Every row comes from one small tree of marks. The marks that hang from a mark follow it in brackets, in alphabetical order. Every link used is in the known rows. Which tree was each row made from?
Known rows:
fonik{minu{sozaf{nasub}} nodumen{datos pire zimilog}}: [ 4.05  2.81 -0.63 -1.15 -4.30 -0.56  1.17  1.52 -3.73  5.49 -1.47 -0.22
 -2.62  0.04  4.72 -0.80  0.05  2.32  1.91 -2.34  2.82 -4.50 -4.17 -3.56
  2.76]
minu{fonik{nodumen{datos{debab}}} pire}: [ 2.84 -0.19 -1.81 -3.26 -2.01 -0.93 -0.94 -0.24 -0.43  2.83 -2.14  2.01
 -2.08 -1.84  4.79 -4.16  0.56  0.84 -1.54 -0.02  1.93 -4.81  1.35 -3.06
  0.14]
minu{fonik{nodumen} pire sozaf{nasub}}: [ 5.67  0.56  1.09 -4.37 -2.14  1.25  0.44 -1.50 -1.42  3.75 -2.03  0.83
 -3.18 -2.24  2.89 -2.36 -1.41  0.12 -2.08 -1.64  2.73 -3.83 -1.98 -2.44
 -0.75]
nasub{sozaf{minu{fonik{nodumen{datos}} pire}} zimilog}: [ 6.84  2.74 -2.04 -2.46 -1.73 -1.20 -0.47 -2.10 -1.02  4.46 -3.29  1.88
 -1.40 -1.05  3.26 -3.26 -1.61  3.36 -1.80 -0.13  4.06 -3.24 -2.14 -1.86
 -1.58]
sozaf{minu{fonik pire{nodumen{datos}}} nasub{zimilog}}: [ 5.55  2.36 -1.11 -3.27 -0.73 -0.47  0.44 -3.51  0.00  4.32 -1.97  0.90
 -1.74 -1.47  2.27 -2.25  0.05  2.36 -2.59 -3.35  3.33 -3.68 -2.69 -4.00
 -0.49]
sozaf{minu{fonik}}: [ 4.48  0.29 -0.01 -3.97 -1.33  0.83 -1.01 -2.70  0.13  1.43 -2.06  1.12
  0.38 -2.42  0.90 -1.43  1.70  0.09 -2.16 -0.29  2.44 -3.45 -0.22 -2.07
  0.21]
datos{debab{fonik{nodumen}}}: [ 0.87 -0.25 -1.90 -2.53 -3.13  0.24 -1.78 -1.32 -0.64  1.56 -1.82  2.23
 -1.11 -2.52  4.03 -1.60  2.00 -0.31  0.15  1.84  3.90 -5.75  1.54 -1.86
  1.59]
debab{datos fonik{minu nodumen{pire}}}: [ 1.82  0.66 -1.12 -1.90 -4.41  0.10 -0.89  0.29 -0.76  3.34 -1.69  0.63
 -0.72 -0.10  5.13 -1.87  3.58  2.08  1.60 -0.91  4.16 -4.92 -1.30 -3.68
  1.46]
debab{fonik{minu nodumen}}: [ 3.04  0.73 -0.97 -1.61 -4.39  0.29 -1.61 -1.36 -0.92  2.02 -2.60  1.96
 -0.54 -2.02  3.62 -1.03  2.11  0.48  1.50  0.02  3.95 -3.91 -0.70 -1.80
  1.52]
sozaf{minu{fonik} nasub}: [ 4.15  1.42  1.11 -4.15 -1.44  0.14 -0.18 -3.35  0.37  2.18 -1.71  0.40
  0.01 -2.36  0.27  0.16  1.79  0.09 -2.04 -2.16  2.63 -3.57 -0.92 -3.16
  0.96]
pire{minu}: [ 3.22  1.12  0.02 -2.01 -0.45  0.48 -1.17 -2.26  0.80  1.32 -1.48  0.60
  0.25 -1.37  0.11 -1.27  1.78  0.15 -1.11  0.73  1.23 -2.94 -1.37 -2.21
  1.27]
nasub{sozaf{minu{fonik{nodumen} pire}} zimilog}: [ 6.72  2.21 -1.49 -2.76 -1.79 -0.15 -0.29 -2.81 -1.37  2.83 -3.67  2.27
 -1.34 -1.77  2.09 -3.02 -2.01  2.03 -1.57  0.96  4.45 -2.70 -1.98 -1.77
 -2.07]
sozaf{minu{fonik{nodumen{zimilog}}} nasub}: [ 3.82  0.86 -0.58 -2.42 -3.44  0.36  0.44 -2.16 -2.09  2.64 -1.77  1.28
 -2.13 -2.28  1.52 -0.36  0.46  0.89  0.67 -2.35  3.28 -4.02 -2.31 -3.59
  2.18]
datos{debab}: [ 1.67  0.34 -0.88 -2.55 -0.25 -0.05 -1.40 -1.32 -0.03  0.97 -0.94  1.26
  0.53 -1.93  2.12 -1.20  1.47 -1.18 -1.73  2.70  2.39 -4.18  1.70 -2.04
  2.13]
debab{datos}: [ 3.22 -0.19 -0.52 -1.93  0.14  0.45 -1.52 -1.39  0.73  2.83  0.09 -0.31
  0.89 -0.31  2.09 -1.15  1.86  0.51 -2.28  1.08  2.84 -3.58 -0.42 -2.56
  2.61]
minu{fonik{nodumen{datos{debab} zimilog}} pire sozaf}: [ 4.64  0.63 -2.40 -2.89 -2.40 -0.34 -0.07  1.12 -2.88  3.84 -1.48  1.28
 -3.33 -1.81  6.14 -4.40 -2.14  1.55 -1.53  0.69  1.97 -5.66 -0.49 -1.90
 -0.70]
fonik{minu{pire}}: [ 4.11  1.12  0.28 -2.08 -1.46  0.30 -0.18 -0.86  0.12  1.04 -2.70  0.75
  0.77 -1.48  1.78 -1.79  0.81 -0.07 -1.31  0.21  2.35 -1.56 -0.94 -2.16
  0.86]
pire{minu{sozaf} nodumen{datos zimilog}}: [ 5.29  1.14 -1.91 -1.01 -0.98  0.46 -0.62 -1.24 -1.98  4.57 -0.90  0.61
 -2.59 -0.50  3.35 -3.21 -0.62  1.53 -0.67 -0.39  0.72 -4.84 -4.31 -1.69
  0.50]
nasub{sozaf zimilog}: [ 5.30  2.51 -1.21 -1.72  1.51  0.41 -0.91 -2.09 -0.98  2.40 -1.16  0.53
  0.70 -0.86  1.73 -0.14 -1.51  1.40 -2.48  3.53  4.20 -3.12 -1.48 -0.92
  1.85]
nodumen{datos{debab} pire zimilog}: [ 0.82  0.92 -2.36 -1.82 -0.52 -0.11  0.66  2.41 -1.93  2.28 -0.67 -0.04
 -0.48 -0.55  4.17 -1.51  1.47  2.19 -0.79  1.12  1.98 -5.73 -0.11 -3.57
  3.88]
datos{debab{fonik{minu{pire sozaf{nasub{zimilog}}}}}}: [ 4.21  5.26 -0.42 -3.08 -2.13 -0.92 -0.10 -1.81 -0.54  2.85 -1.65 -0.42
 -0.55 -2.18  4.62 -0.58 -1.14  0.99 -1.62  0.97  4.88 -4.56 -0.39 -1.50
 -2.20]
datos{debab{fonik{nodumen{pire}}}}: [-0.08 -0.23 -1.88 -3.02 -3.44  1.01 -0.57  0.43 -1.29  1.59 -2.21  1.91
 -1.55 -1.78  4.49 -1.92  2.74  0.63  0.61  1.19  3.86 -6.37  0.92 -3.15
  1.81]

Which tree is each row?
[ 1.95 -0.49 -2.03 -1.97 -0.47 -0.77 -1.64 -1.76 -0.35  2.99 -0.94  2.33
 -1.08 -1.19  3.83 -2.81  1.97 -0.57 -1.46  0.80  1.81 -5.23  0.49 -2.80
  2.09] | pire{nodumen{datos{debab}}}
[ 6.00  3.84  0.04 -2.96 -1.84  0.02 -0.85 -3.56 -1.15  4.01 -0.72  0.58
 -2.89 -1.93  2.12 -1.42 -1.61  1.17 -0.28 -0.32  2.96 -4.19 -2.94 -2.63
 -1.38] | pire{minu{fonik{nodumen} sozaf{nasub{zimilog}}}}
[ 5.35  4.76  0.43 -2.13  0.00  0.08 -0.49 -3.34 -0.13  3.72 -0.33 -0.94
 -0.71 -1.28  0.54  0.15 -1.18  0.98 -1.60  0.64  2.85 -3.23 -3.15 -1.95
 -0.24] | pire{minu{sozaf{nasub{zimilog}}}}
[ 5.72 -0.26 -1.96 -1.85 -0.52  1.44  0.67  0.21 -2.53  4.43 -1.44  0.74
 -2.60 -0.79  4.30 -3.65 -1.90  1.67 -2.43 -0.26  1.84 -4.34 -3.80 -1.61
  0.87] | minu{pire{nodumen{datos zimilog}} sozaf}
[ 4.70  1.65 -0.14 -1.73 -1.07  0.98  0.36 -2.65 -1.99  3.56 -0.79  0.42
 -3.06 -1.08  1.70 -1.29 -0.85  0.11 -0.20 -1.22  1.34 -4.44 -4.92 -2.68
  0.72] | pire{minu{sozaf{nasub}} nodumen{zimilog}}
[ 2.12  1.79 -2.21 -2.14 -5.25  0.38  0.12  1.50 -3.81  2.55 -2.16  1.32
 -2.35 -1.62  6.75 -2.29  0.46  1.11  2.37  1.42  3.76 -6.36 -1.07 -1.95
  0.15] | datos{debab{fonik{minu{sozaf} nodumen{pire zimilog}}}}
[ 2.17  1.36 -0.87 -1.68 -0.66  1.50  0.97  0.74 -1.31  1.15 -1.52 -0.35
 -0.66 -0.63  1.13 -1.25  1.31  2.08  0.11  0.26  1.21 -4.01 -3.06 -3.59
  2.65] | nodumen{pire{minu} zimilog}
[ 7.11  1.47 -1.57 -3.36  0.06  0.49 -0.12 -3.80 -1.07  2.60 -3.32  2.37
 -1.39 -1.60  2.14 -3.45 -1.73  1.40 -2.83  0.57  3.66 -3.32 -2.59 -1.86
 -2.60] | nasub{sozaf{minu{fonik pire{nodumen}}} zimilog}
[ 1.34  0.78 -2.01 -1.56 -3.52  1.81  0.66  0.89 -2.03  1.84 -2.24  0.60
 -2.39 -1.20  3.04 -1.56  1.80  2.95  1.98 -0.63  2.67 -5.56 -3.25 -3.34
  2.08] | debab{fonik{nodumen{pire{minu} zimilog}}}
[ 4.41  0.16 -1.35 -2.81 -3.32 -0.51 -1.52 -2.06 -0.50  3.78 -2.30  2.07
 -1.18 -1.70  2.58 -2.57  1.86  1.31 -0.60 -1.73  2.57 -4.00 -0.74 -2.61
  0.84] | sozaf{minu{fonik{nodumen{datos}}}}
[ 5.92  4.85  0.50 -1.96 -1.08 -0.39 -0.47 -2.70 -1.07  3.60 -0.51 -0.46
  0.14 -1.34  2.18  0.74 -1.19  0.34 -0.98  0.84  4.22 -2.67 -2.37 -1.62
  0.53] | fonik{minu{sozaf{nasub{zimilog}}}}
[ 6.04  0.08  0.06 -3.77 -0.33  2.16  1.66 -1.27 -2.63  3.22 -1.21  0.41
 -3.70 -1.97  3.52 -2.47 -2.42  0.62 -2.63 -1.87  1.94 -4.75 -3.56 -2.69
 -0.09] | minu{fonik pire{nodumen{zimilog}} sozaf{nasub}}
[ 0.32  2.27 -1.65 -3.03 -1.84 -0.76 -0.63  0.41  0.68  2.39 -1.78 -0.09
 -0.55 -0.79  4.08 -2.01  3.72  2.58 -0.71 -0.26  1.60 -6.80  0.16 -3.19
  0.48] | nodumen{datos{debab{fonik}} pire{minu}}
[ 4.42  2.00 -0.85 -2.17 -0.93  0.63  0.60 -4.10 -0.10  2.98 -2.43  1.38
 -0.94 -1.58  0.16 -1.37  0.05  0.57 -1.59 -1.58  4.15 -2.18 -3.13 -3.66
  0.47] | sozaf{minu{pire{nodumen}} nasub{zimilog}}
[ 3.88  0.55 -2.48 -1.16 -2.43  0.27  0.38  0.29 -1.70  2.98 -2.51  0.88
 -1.57 -1.03  5.44 -2.58  0.79  2.82 -0.31 -1.94  2.87 -4.77 -2.88 -2.29
  1.21] | debab{fonik{minu{pire{nodumen{datos zimilog}}}}}
[ 4.58  1.51 -1.59 -1.32 -4.70  0.90 -0.69 -0.15 -3.20  3.05 -1.90  1.05
 -1.93 -2.04  5.09 -1.28 -0.62  1.16  1.52  0.80  3.98 -4.70 -2.64 -0.57
  0.73] | debab{fonik{minu{sozaf} nodumen{zimilog}}}
[ 5.98  3.98 -0.08 -1.64 -2.98 -0.24  0.07 -2.04 -1.67  4.13 -2.11  0.73
 -1.71 -1.37  2.85 -1.30 -2.18  0.57  0.17 -0.08  4.45 -1.80 -3.14 -2.34
 -0.48] | fonik{minu{pire sozaf{nasub{zimilog}}} nodumen}
[ 2.39  1.17 -1.89 -1.61 -2.00 -1.24  0.89 -1.66 -1.06  3.55 -2.16  1.22
 -1.97 -1.10  2.73 -2.35  0.81  0.85 -0.88 -2.51  2.37 -4.43 -1.95 -4.03
  1.16] | sozaf{minu{pire{nodumen{datos{debab} zimilog}}} nasub}
[ 2.18  2.39 -2.40 -1.60 -2.57 -1.34  0.00  1.38 -0.94  1.96 -1.98  0.03
 -0.13 -1.39  5.91 -1.88  0.88  2.51 -0.71  0.21  2.95 -5.32  0.13 -1.90
  0.88] | nodumen{datos{debab{fonik{minu{pire}}}} zimilog}
[-0.24  1.16 -2.63 -1.64 -3.76  0.57  0.09  0.86 -1.97  1.29 -2.04  1.29
 -2.50 -1.49  4.18 -2.23  2.10  2.00  2.31  0.63  2.48 -6.60 -1.12 -3.58
  1.26] | datos{debab{fonik{nodumen{pire{minu} zimilog}}}}
[ 4.62 -0.25 -1.16 -3.39 -2.33  2.53  0.92  1.40 -4.11  3.04 -1.32  0.93
 -3.26 -1.62  4.40 -2.66 -1.24  1.59  0.03  0.34  2.44 -5.42 -2.65 -2.59
  1.28] | minu{fonik{nodumen{pire zimilog}} sozaf}
[ 5.99  0.53 -1.39 -2.55 -2.56  0.38  0.60 -1.10 -2.53  2.37 -3.84  1.95
 -2.10 -1.71  2.57 -3.06 -1.73  1.87 -0.81 -0.21  3.12 -3.34 -2.76 -1.76
 -0.74] | nasub{sozaf{minu{fonik{nodumen{zimilog}} pire}}}
[ 0.39  0.96 -1.47 -2.42 -4.93 -0.29 -0.80  0.34 -1.43  1.39 -2.83  2.15
 -1.09 -1.66  5.27 -2.01  3.21  0.37  2.23  0.70  3.63 -5.55  0.82 -3.14
  0.95] | datos{debab{fonik{minu nodumen{pire}}}}
[ 2.42  0.65 -1.45 -0.70 -3.68  0.76  0.62  1.42 -3.28  1.78 -2.20  1.46
 -1.26 -0.84  3.46 -1.47  1.15  1.14  2.75  0.09  2.87 -3.36 -2.61 -3.63
  3.48] | fonik{minu nodumen{pire zimilog}}
[ 6.23  4.61  0.69 -3.66  0.22  0.17 -0.58 -3.54 -0.34  3.42 -0.13 -0.84
 -1.36 -1.84  1.47 -0.40 -1.44  1.34 -2.20 -0.02  2.46 -4.18 -2.55 -2.24
 -1.50] | pire{minu{fonik sozaf{nasub{zimilog}}}}
[ 3.29  1.97 -2.23 -1.87 -3.90  0.94  0.53  1.52 -2.66  4.65 -1.93 -0.13
 -3.22 -0.50  5.02 -2.52  0.66  4.14  1.09 -1.20  2.38 -6.54 -4.23 -2.28
  0.54] | debab{fonik{nodumen{datos pire{minu{sozaf}} zimilog}}}
[ 5.21  2.25  0.00 -1.32 -3.85  0.18  1.15 -0.33 -2.91  3.54 -2.25  0.47
 -2.49 -1.42  3.19 -1.54 -1.91  0.52  0.89 -1.23  3.14 -2.57 -3.84 -2.30
  0.80] | fonik{minu{pire sozaf{nasub}} nodumen{zimilog}}
